Every row comes from one small tree of marks. Brackets hold a mark, then the marks that hang from it, in the order of their numbers. Every link used is in the known rows. Which tree was each row made from?
Known rows
[j_692 j_777]: [1.08,-1.02,1.93,3.21,1.41,-2.46,-0.65,-0.03,2.22,-0.63,-5.24,-0.53,-4.38,2.54,4.96,-0.66,-2.56,0.09]
[j_509 j_345 j_668 [j_718 [j_543 j_900]]]: [0.87,0.73,-0.44,-0.17,-1.36,0.70,1.38,-1.91,-4.02,0.06,-2.81,1.78,5.83,-2.25,-2.51,0.22,-0.26,0.67]
[j_574 [j_668 [j_509 [j_345 [j_777 j_692]] [j_718 j_543]]]]: [-0.87,-0.18,-1.35,-4.08,-1.79,-0.29,-1.51,-0.99,0.05,-0.05,1.54,-0.08,-0.51,0.71,-3.50,-0.88,0.93,2.17]
[j_622 [j_668 [j_509 [j_345 [j_777 j_692]] [j_718 j_543]]]]: [-2.31,-0.45,2.63,-3.15,-1.28,0.13,-0.09,-2.05,0.80,1.45,3.73,-0.80,0.08,-2.16,-3.64,-0.58,0.61,2.11]
[j_622 [j_668 [j_509 j_718]]]: [-2.77,-0.89,4.13,0.00,-0.84,0.47,-2.16,-3.66,4.21,-2.78,1.08,-0.82,0.02,1.53,2.63,1.00,-1.53,1.71]
[j_622 [j_668 [j_509 [j_345 [j_777 j_692]]]]]: [-2.32,-2.58,2.92,-2.80,0.07,0.18,-1.34,1.03,-1.47,-0.61,3.09,-1.35,-2.70,-0.26,-0.90,0.06,-0.59,1.13]
[j_509 j_718]: [-0.09,-1.11,0.50,1.93,-0.69,-1.26,-0.55,-1.08,3.96,-1.97,-4.14,0.06,-0.53,3.20,3.34,-0.46,-1.24,0.29]
[j_543 [j_718 [j_509 [j_345 j_777] j_668]] j_900]: [1.74,-0.79,-0.19,1.09,0.99,3.99,-0.86,2.51,-3.18,-1.24,1.31,-0.64,1.89,-5.42,0.07,-0.02,0.34,-1.36]
[j_622 [j_668 j_509]]: [-2.85,-1.26,2.79,0.89,0.19,-0.08,-1.25,-2.98,2.59,-2.40,0.86,-0.26,-2.30,3.66,3.37,1.31,-2.26,1.24]
[j_718 j_509 j_543]: [-0.40,2.04,-3.73,3.86,0.42,-2.85,2.47,-3.14,4.99,2.78,-1.34,1.48,-2.89,4.04,1.49,0.46,0.24,-1.40]
[j_622 [j_668 [j_509 [j_345 j_777] [j_718 j_543]]]]: [-2.59,0.86,3.43,-1.03,-0.97,-0.31,0.01,-2.72,-0.60,0.23,3.63,-2.30,1.11,-2.82,-2.50,-1.34,-0.26,3.31]
[j_900 j_543]: [0.48,-0.60,1.98,1.44,-0.22,-1.81,-0.41,0.60,2.06,-1.65,-5.00,-0.15,-1.73,7.67,2.01,-0.32,-2.70,0.65]
[j_509 [j_345 [j_777 j_692]] j_668 [j_718 j_543]]: [0.05,-0.54,-0.75,-2.32,-1.70,-1.39,1.26,1.52,-2.02,1.88,-1.77,-0.86,2.14,-2.25,-3.80,-1.91,1.19,1.54]
[j_543 [j_718 [j_509 j_345 j_668]] j_900]: [1.75,0.38,-0.42,0.56,1.17,2.88,0.14,0.71,-1.40,-0.68,0.09,2.46,2.98,-2.90,1.46,1.58,0.49,-2.46]
[j_543 [j_718 [j_509 [j_345 [j_777 j_692]] j_668]] j_900]: [2.04,-1.94,-0.94,-1.07,0.69,4.45,-0.84,3.04,-1.70,0.11,1.11,0.86,0.86,-4.81,-1.08,0.78,1.26,-2.51]
[j_543 [j_718 j_509] j_900]: [1.83,-0.81,-0.74,3.60,1.54,4.15,-0.69,-2.18,5.05,-1.24,-1.07,3.07,-1.29,0.82,4.08,1.94,-0.68,-3.22]
[j_345 [j_777 j_692]]: [-0.05,-3.84,-1.14,1.38,-0.04,0.02,-0.88,1.64,1.92,-0.94,-3.46,-0.65,-4.92,3.48,1.48,-0.94,-1.15,-0.28]
[j_622 [j_668 [j_509 j_345 [j_718 j_543]]]]: [-2.57,1.94,3.18,-1.60,-0.78,-1.29,1.08,-4.35,1.27,0.76,2.73,0.72,2.16,-0.30,-1.12,0.23,-0.13,2.17]
[j_668 [j_509 [j_345 [j_777 j_692]] j_718]]: [-0.65,-1.78,0.83,-3.98,-0.40,1.23,-1.59,0.82,-1.11,-0.96,2.26,-1.79,-0.90,-0.82,-0.67,-0.31,1.07,1.83]

Write each row's tree
[0.74,2.14,-3.14,1.19,-0.09,-0.44,2.51,-1.10,-3.74,2.44,-0.04,2.18,2.92,-1.53,-2.54,1.55,0.77,-1.52]
[j_718 [j_509 j_345 j_668] [j_543 j_900]]
[-0.12,0.84,-3.80,-0.82,-0.44,-2.48,2.36,2.29,-1.79,4.24,0.92,-0.66,-0.80,-1.65,-3.61,-0.72,2.09,-0.74]
[j_718 [j_509 [j_345 [j_777 j_692]] j_668] j_543]
[-0.16,0.18,0.99,-1.19,-1.12,-2.46,0.22,1.81,-2.40,-1.42,-2.98,-0.56,3.76,-0.48,0.86,-0.81,-0.10,1.07]
[j_509 j_345 j_668 j_718]
[0.71,0.92,-3.59,4.35,0.38,0.71,1.59,-4.12,2.62,1.77,-1.11,2.64,-1.35,2.25,0.09,1.85,-0.42,-2.23]
[j_718 j_509 [j_543 j_900]]
[1.40,2.31,1.92,-1.48,0.65,-0.87,0.46,2.97,0.82,0.41,-0.54,0.22,2.41,1.22,1.03,0.11,0.38,-0.99]
[j_900 [j_543 [j_718 [j_509 j_345 j_668]]]]
[1.48,-1.78,-0.79,-0.63,-1.10,2.15,0.43,-0.63,-1.72,1.19,-1.46,1.27,1.18,-2.36,-4.32,-0.68,0.19,-0.04]
[j_509 [j_345 [j_777 j_692]] [j_718 [j_543 j_900]]]
[0.97,1.48,-0.24,1.11,1.90,-0.80,1.41,0.77,3.69,0.76,0.06,2.07,-1.20,0.74,3.78,0.16,0.88,-2.36]
[j_543 [j_718 [j_509 j_345]]]
[-1.32,-0.56,-0.14,-0.72,-1.41,-0.21,-3.72,-2.56,3.25,-4.33,-1.00,-0.05,-0.63,4.40,3.00,0.69,-1.23,1.59]
[j_574 [j_668 [j_509 j_718]]]
[1.06,2.07,-3.17,2.14,0.65,-0.59,2.39,-2.22,-0.93,2.82,0.06,3.18,0.41,0.23,-1.60,1.52,0.54,-2.25]
[j_718 [j_509 j_345] [j_543 j_900]]
[1.40,1.07,1.42,1.71,1.04,0.46,-0.28,0.01,7.14,-0.23,-1.69,0.86,-1.84,4.95,3.41,0.40,-0.76,-1.69]
[j_900 [j_543 [j_718 j_509]]]
[-0.31,1.60,-1.83,0.24,0.20,-3.66,1.25,2.43,-1.95,0.85,-0.33,-0.20,0.79,0.08,0.99,0.47,0.93,-1.12]
[j_718 [j_509 j_345 j_668]]
[-2.42,0.27,4.57,-2.02,-0.65,-0.97,-1.25,-1.89,0.67,-1.76,2.38,-0.46,1.71,-0.46,1.01,0.60,-0.73,1.69]
[j_622 [j_668 [j_509 j_345 j_718]]]
[0.53,1.04,-3.94,3.35,-0.20,0.86,1.38,-3.01,-0.05,1.43,-1.23,1.65,1.21,0.53,-0.81,1.86,-0.12,-1.51]
[j_718 [j_509 j_668] [j_543 j_900]]
[0.91,0.87,-2.77,2.78,0.47,0.54,1.38,-0.55,-2.87,2.18,1.16,0.07,-0.67,-2.37,-3.10,-0.14,0.39,-0.97]
[j_718 [j_509 [j_345 j_777]] [j_543 j_900]]
[-0.06,-0.77,-2.30,-1.27,-0.32,-2.05,0.24,4.67,-2.56,1.74,0.68,-1.67,-1.26,-1.72,-1.66,-0.31,1.77,-1.23]
[j_718 [j_509 [j_345 [j_777 j_692]] j_668]]
[0.17,-0.03,0.14,-0.93,-0.34,3.93,-0.42,-3.23,-4.19,-0.93,2.68,-1.06,2.17,-3.33,-3.06,-0.04,0.04,2.60]
[j_668 [j_509 [j_345 j_777] [j_718 [j_543 j_900]]]]
[2.03,0.23,-0.31,1.48,1.83,2.79,0.30,-0.41,1.33,-0.28,0.20,3.57,0.37,-1.15,2.27,1.54,0.20,-3.25]
[j_543 [j_718 [j_509 j_345]] j_900]
[2.02,-0.07,1.62,-2.04,0.76,0.61,-0.44,4.01,3.13,1.61,0.57,-0.15,-2.24,1.08,-0.77,-0.87,0.89,-1.65]
[j_900 [j_543 [j_718 [j_509 [j_345 [j_777 j_692]]]]]]
[-0.88,2.36,0.00,-1.97,-0.08,-0.85,1.70,-3.72,-0.01,0.74,1.62,0.60,1.67,1.16,-0.36,0.19,0.83,2.38]
[j_668 [j_509 j_345 [j_718 j_543]]]
[-0.90,-2.16,-1.30,-3.58,-0.49,-0.32,-2.87,2.19,-2.32,-2.05,1.02,-0.54,-3.27,2.67,-0.76,-0.24,-0.31,1.18]
[j_574 [j_668 [j_509 [j_345 [j_777 j_692]]]]]
[-0.86,-0.57,1.65,-1.78,-0.05,0.78,-1.63,0.24,-2.59,-2.34,2.30,-3.49,0.09,-1.54,0.27,-1.12,0.31,3.00]
[j_668 [j_509 [j_345 j_777] j_718]]
[-0.32,-1.38,0.00,0.24,-0.10,-1.76,-0.02,4.02,-5.91,-1.62,-2.35,-3.05,0.44,-0.85,-0.07,-2.08,-0.82,1.76]
[j_509 [j_345 j_777] j_668]
[0.93,0.26,-0.11,1.75,1.80,0.22,0.04,2.35,1.75,0.13,1.24,-0.89,-2.22,-1.84,2.17,-1.49,0.72,-1.09]
[j_543 [j_718 [j_509 [j_345 j_777]]]]
[1.40,1.06,2.19,-0.84,0.53,0.39,-0.53,4.58,-1.08,-0.18,0.51,-2.78,1.37,-1.29,-0.62,-1.59,0.30,0.27]
[j_900 [j_543 [j_718 [j_509 [j_345 j_777] j_668]]]]
[-0.39,0.34,-1.83,0.83,0.08,-2.52,0.07,4.12,-3.95,0.42,0.77,-3.32,-0.21,-2.44,-0.56,-1.11,0.83,0.01]
[j_718 [j_509 [j_345 j_777] j_668]]
